What can hang from each mark:
mepel: kimuz tapuv
kaguren: kimuz
tapuv: mepel
botiz: kimuz
sorazo: fuduga kimuz
kimuz: botiz kaguren lizelit mepel sorazo
rorol: kimuz
gedu: kaguren
fuduga: sorazo

Known rows, with every way that one mark hangs from another:
rorol[kimuz]: [-2.52  1.97 -2.44 -3.04 -0.84 -4.56  2.38 -0.41  2.66  0.89  0.66 -4.46
  2.17 -0.94  1.35  0.46 -0.63  5.20  2.70  5.08 -1.69]
kaguren[kimuz[mepel sorazo[fuduga]]]: [ 2.18  3.04 -2.56 -0.26 -4.08  1.03 -0.03  0.16  4.04 -1.34 -1.31  0.54
  2.72  1.33  3.17  5.64 -2.84 -1.40  2.63 -4.31  0.83]
fuduga[sorazo[kimuz]]: [-1.28  0.07 -3.39  1.36 -4.11 -1.38 -1.21 -1.10 -3.68  2.61  2.48 -9.17
  0.38  0.08  5.49  0.08 -3.02  0.27  3.56  1.52 -2.04]
mepel[kimuz[kaguren lizelit sorazo]]: [-2.91 -3.36  5.15 -1.11  2.27 -3.33  0.24  0.24  1.20 -2.35  0.64  3.46
 -3.55 -2.39 -1.95 -2.22  2.05  0.31 -2.58  1.47 -3.31]
tapuv[mepel[kimuz[botiz lizelit sorazo[fuduga]]]]: [-2.34 -6.81  4.28 -1.49 -0.64 -1.30 -4.65  5.84 -6.48  4.79 -4.35 -1.30
 -3.92  4.41 -0.53  1.13  3.36 -3.95 -0.76 -0.34 -1.59]
fuduga[sorazo[kimuz[kaguren lizelit mepel]]]: [ 1.24  0.32 -1.64  3.06 -0.95  0.19  0.08 -5.42  0.41  0.83  2.20 -2.16
 -3.27 -1.35  0.87 -0.59 -3.69 -1.25 -4.27  1.18  0.42]
kaguren[kimuz[botiz lizelit mepel[tapuv] sorazo]]: [ 6.34  0.69  0.42 -1.14  3.65  1.69  1.05 -0.44  0.90  0.05 -4.50  3.96
  0.36  0.00 -0.80 -2.44  1.58 -0.59 -1.26 -1.89  4.67]
sorazo[fuduga kimuz[kaguren lizelit mepel]]: [-0.25  0.62 -0.14  4.08 -0.51  2.14  0.10 -1.72  1.61 -0.94  2.73  1.47
 -1.39  1.80 -0.73  2.91 -4.02 -1.05 -1.76 -2.55  0.26]
sorazo[fuduga kimuz[botiz kaguren mepel]]: [ 1.21  0.09 -4.32  2.45 -3.74  4.96 -1.39 -1.59 -0.92  0.24  2.74  3.94
 -0.60  2.47  1.71  3.37 -3.92 -4.64 -1.80 -2.31  0.60]
kimuz[botiz sorazo]: [-0.83 -1.56 -1.57 -1.28 -0.17 -0.21 -0.51  3.47 -2.92  1.96 -0.94 -0.19
  0.12 -0.96  2.95 -1.40  2.62 -1.44 -0.23  0.19 -2.47]
fuduga[sorazo[kimuz[botiz lizelit mepel]]]: [ 4.93 -1.99 -4.43  3.71 -0.60  1.64 -1.57 -4.32 -3.77  4.06 -1.00 -3.22
 -4.61  0.98  2.24 -2.08 -2.58 -4.39 -4.63  0.42  2.94]
gedu[kaguren[kimuz[botiz mepel[tapuv] sorazo]]]: [ 2.70  0.55 -1.05 -2.31 -1.20  3.44  0.29 -0.25 -0.22 -2.75 -3.71  0.20
  1.71 -3.01  2.50 -0.74  1.88 -2.15  3.85 -3.23  3.33]
sorazo[kimuz[lizelit]]: [-1.51 -0.44 -0.06  3.24  2.53 -1.85  1.40  0.36 -1.56  0.15  2.25 -5.59
 -2.53  0.22  1.50 -1.44 -0.40  1.72  2.27  0.92 -1.06]
rorol[kimuz[botiz kaguren lizelit sorazo[fuduga]]]: [-2.85 -3.00  3.06 -1.83  2.70  2.43  0.45  1.78 -0.31  4.01 -1.26  7.41
 -0.28 -2.22  0.59  2.52 -3.72  1.18 -7.58  0.16 -1.23]
sorazo[fuduga kimuz[mepel]]: [ 0.97  2.10 -4.39  2.70 -5.04  1.13 -1.59 -0.35  0.30 -0.84  1.95 -3.62
  1.10  3.75  1.89  3.53 -4.21 -1.96  3.84 -3.52  0.52]
mepel[kimuz[botiz kaguren lizelit sorazo] tapuv]: [ 0.09 -4.18  6.31 -3.09  3.89 -0.06 -1.50  2.12 -2.74 -0.21 -1.83  6.86
 -0.86 -0.93 -3.36 -5.22  3.62 -0.48 -2.79  0.62 -0.70]
kaguren[kimuz]: [-0.34  3.15 -3.10 -0.34 -0.94 -2.73  3.27 -0.57  2.75 -0.77  1.13 -4.54
  2.04  0.51  3.22  1.53  2.25  2.63  6.27  3.45 -0.83]
sorazo[fuduga kimuz[botiz kaguren lizelit]]: [-1.92 -2.81  0.62  4.10  1.64  4.39 -0.47  1.20 -3.83  2.99  2.49  3.01
 -1.85  1.74  1.61  2.04 -2.21 -1.90 -2.67 -0.89 -0.97]
botiz[kimuz[kaguren lizelit mepel]]: [ 0.44  3.14 -2.57  0.07  1.11 -2.24  0.81 -4.70  4.32 -1.56  1.91  0.09
  0.21 -3.39 -4.93  0.50 -1.91  2.30 -5.80  2.85  1.18]
botiz[kimuz[kaguren]]: [-3.82  2.96 -2.98 -2.31 -1.48 -2.56  0.36 -1.49  1.63 -1.00  4.01 -2.57
  3.73 -3.65 -0.99  1.67 -1.61  3.96 -0.57  4.27 -2.72]
gedu[kaguren]: [-5.72  0.52 -0.92  0.57 -2.19 -2.57  0.85  2.01 -0.87 -1.16  0.83 -8.69
  1.29 -2.39  2.74 -0.14  4.73  1.57  7.40  1.80 -3.41]
sorazo[kimuz[kaguren lizelit]]: [-3.30 -0.50  1.31  2.87  2.87 -0.53  2.45 -0.92 -0.20 -0.98  4.21 -1.26
 -2.69 -1.64  0.49 -0.84 -0.76  1.94 -0.46  1.98 -2.44]
sorazo[kimuz]: [-1.87  0.94 -2.64  1.36 -1.63 -1.69  0.68  0.58 -1.51 -0.88  3.46 -6.36
 -0.14  0.50  3.47 -0.02 -1.04  1.29  4.91  1.07 -2.16]

Rows:
[-0.54 -4.35  0.22 -1.37 -3.50  0.55 -4.34  3.79 -3.78  1.83 -1.81  2.53
  0.18  3.17  1.82  1.22  0.31 -4.31  0.85 -2.63 -1.85] : mepel[kimuz[botiz sorazo[fuduga]]]
[ 4.47  2.96  2.05 -1.31  2.77 -1.03  1.91 -0.28  3.60 -2.23 -3.23  0.51
  1.80 -0.53 -1.23 -1.59  0.67  2.33  1.61 -2.03  3.19] : kaguren[kimuz[lizelit mepel[tapuv] sorazo]]
[ 6.84  2.12 -1.53 -0.01  3.32  0.53  1.91 -2.07  1.54  0.64 -3.56  1.46
  1.13  2.30 -1.79 -2.56  3.41  0.09  1.06  1.27  5.53] : kaguren[kimuz[botiz lizelit mepel[tapuv]]]
[ 2.67 -0.70 -2.97  2.82  1.96  1.80  2.76 -3.82  1.44 -0.90 -2.83 -1.41
 -3.96 -1.74  1.31 -0.15  3.64 -2.89  0.58  0.92  3.89] : gedu[kaguren[kimuz[botiz lizelit mepel]]]
[-1.24 -3.11  1.92  1.77  1.58  1.75 -1.99  5.47 -3.95  4.98 -2.74  1.54
  0.15  1.45  1.57  1.10  1.08 -1.79 -2.50 -2.85 -1.50] : kimuz[botiz lizelit sorazo[fuduga]]
[ 3.25  2.09  0.28  1.64  1.78 -0.80  0.28 -0.90 -0.15 -1.71  0.03 -3.65
  0.34  1.88 -2.27 -3.30 -0.55  1.80  2.88 -1.52  2.74] : sorazo[kimuz[lizelit mepel[tapuv]]]
[-0.75 -0.77  3.81 -4.53 -1.60 -3.96 -2.33  3.49 -1.37 -2.11 -1.41 -1.38
  2.96  0.56 -1.05 -3.41  2.62  1.71  5.91 -0.65 -1.93] : mepel[kimuz[sorazo] tapuv]
[ 0.56  1.67 -1.39  2.50  0.90 -0.86  3.56 -3.83  4.04 -3.23 -1.60 -4.80
 -2.50 -2.36  0.63  0.64  3.01  0.17  3.52  0.89  2.40] : gedu[kaguren[kimuz[lizelit mepel]]]
[-3.35 -3.68  0.14 -3.93 -2.42 -3.20 -1.35  1.26 -3.46  1.21  0.50 -1.24
 -3.49  2.11 -1.06 -0.72  6.42 -2.58  1.06  6.89 -2.90] : tapuv[mepel[kimuz[botiz kaguren]]]
[ 0.65  1.94  2.48  2.18  0.12  2.53 -0.85  0.06  0.35 -0.86  1.61  1.73
  2.52  2.66 -2.66  1.00 -3.07  1.09  1.02 -3.70  1.56] : sorazo[fuduga kimuz[kaguren lizelit mepel[tapuv]]]
[ 0.18  3.28 -0.22  0.22 -4.09  2.72 -1.54  0.26  0.41 -2.08  2.86  0.96
  4.72  2.83 -0.66  2.38 -3.61  0.58  3.98 -3.70  0.52] : sorazo[fuduga kimuz[kaguren mepel[tapuv]]]
[-3.88  0.61  1.56 -1.91  3.58 -3.47  4.21 -1.86  3.78  0.60  1.40  0.83
 -0.47 -3.27 -1.55 -0.25 -0.31  5.90 -2.99  6.13 -1.87] : rorol[kimuz[kaguren lizelit]]
[-2.28 -0.73  0.73  4.36  0.35  0.41 -0.87  2.52 -2.66  2.14  1.68 -4.50
 -0.09  3.07  1.88  2.32 -2.42  0.91  3.18 -2.10 -1.27] : sorazo[fuduga kimuz[lizelit]]
[ 2.47  1.76  1.13  2.66 -0.63  1.21 -1.92  1.38 -1.13  0.27 -0.30 -2.52
  2.75  4.73 -1.83  0.29 -2.65  0.79  3.79 -4.71  2.86] : sorazo[fuduga kimuz[lizelit mepel[tapuv]]]
[ 1.97  3.33  0.39 -2.92 -1.98 -2.05 -1.14  2.40  1.44 -1.96 -1.91 -1.65
  4.32 -0.17 -1.21 -2.22  1.67  1.59  3.32 -2.62  0.11] : kimuz[mepel[tapuv] sorazo]
[ 2.08  1.14  0.18 -3.39 -0.57  1.98 -0.79  1.03  0.19 -1.04 -1.12  5.98
  2.81 -1.54 -1.58 -2.58  1.94 -1.28 -2.28 -1.42  0.43] : kimuz[botiz kaguren mepel[tapuv] sorazo]
[-2.74 -4.99  2.99 -1.88  1.61 -3.19 -0.60  1.02 -3.59  2.17 -0.90 -0.34
 -5.70  2.04 -2.94 -2.13  7.15 -1.98 -1.91  7.04 -2.04] : tapuv[mepel[kimuz[botiz kaguren lizelit]]]
[ 0.52  1.86  4.46 -1.54  2.75 -1.05  0.62  1.06  2.71 -2.20 -0.96  3.69
  1.79 -2.26 -4.00 -3.04  1.83  2.20 -2.40 -1.41  0.01] : kimuz[kaguren lizelit mepel[tapuv] sorazo]
[ 1.89  0.05 -2.13 -1.30  3.20 -0.23  3.24 -4.86  3.99  0.94 -0.75  5.95
 -3.13 -2.10 -2.92 -1.23 -0.70  0.68 -8.32  4.93  2.25] : rorol[kimuz[botiz kaguren lizelit mepel]]
[ 0.17  2.44  1.35 -1.51 -4.29  2.94 -1.18  1.89  1.46 -2.86 -3.10 -2.19
  5.67 -0.74  2.40  3.90 -0.88 -0.03  7.78 -6.61  1.83] : gedu[kaguren[kimuz[mepel[tapuv] sorazo[fuduga]]]]
[ 0.01 -1.44  1.58 -3.80 -0.60 -1.18 -1.13  0.69 -2.09 -0.52  0.51  3.66
  2.25  1.57 -2.42 -3.84  4.84 -0.26  2.72  3.70 -0.85] : mepel[kimuz[botiz kaguren] tapuv]
[-0.95  1.41  0.23  0.00 -0.67  1.21 -2.06 -1.03  2.69 -0.26  0.37  3.32
  1.97 -2.91 -3.25  4.35 -6.02  0.60 -7.21 -3.34  0.32] : botiz[kimuz[kaguren lizelit mepel sorazo[fuduga]]]
[ 0.06  2.42 -3.79  1.09 -2.48  0.17  1.61 -3.67  2.66 -4.01  4.61 -0.15
 -1.48 -0.79  0.47  0.65 -2.50 -0.79  0.43  0.60 -0.59] : sorazo[kimuz[kaguren mepel]]
[ 0.77 -1.65  1.03  1.63  0.75  3.73 -1.28  1.38  0.18  2.00 -1.66  7.73
 -1.19  0.17 -1.10  1.66 -0.44 -3.78 -7.21 -3.43  0.00] : kimuz[botiz kaguren lizelit mepel sorazo[fuduga]]
[-2.18 -2.80  2.26 -2.77  5.01  0.48  2.50 -0.33  0.66  2.09 -0.74  6.50
 -2.61 -5.12  0.19 -1.14 -1.49  2.19 -8.58  3.32 -1.35] : rorol[kimuz[botiz kaguren lizelit sorazo]]
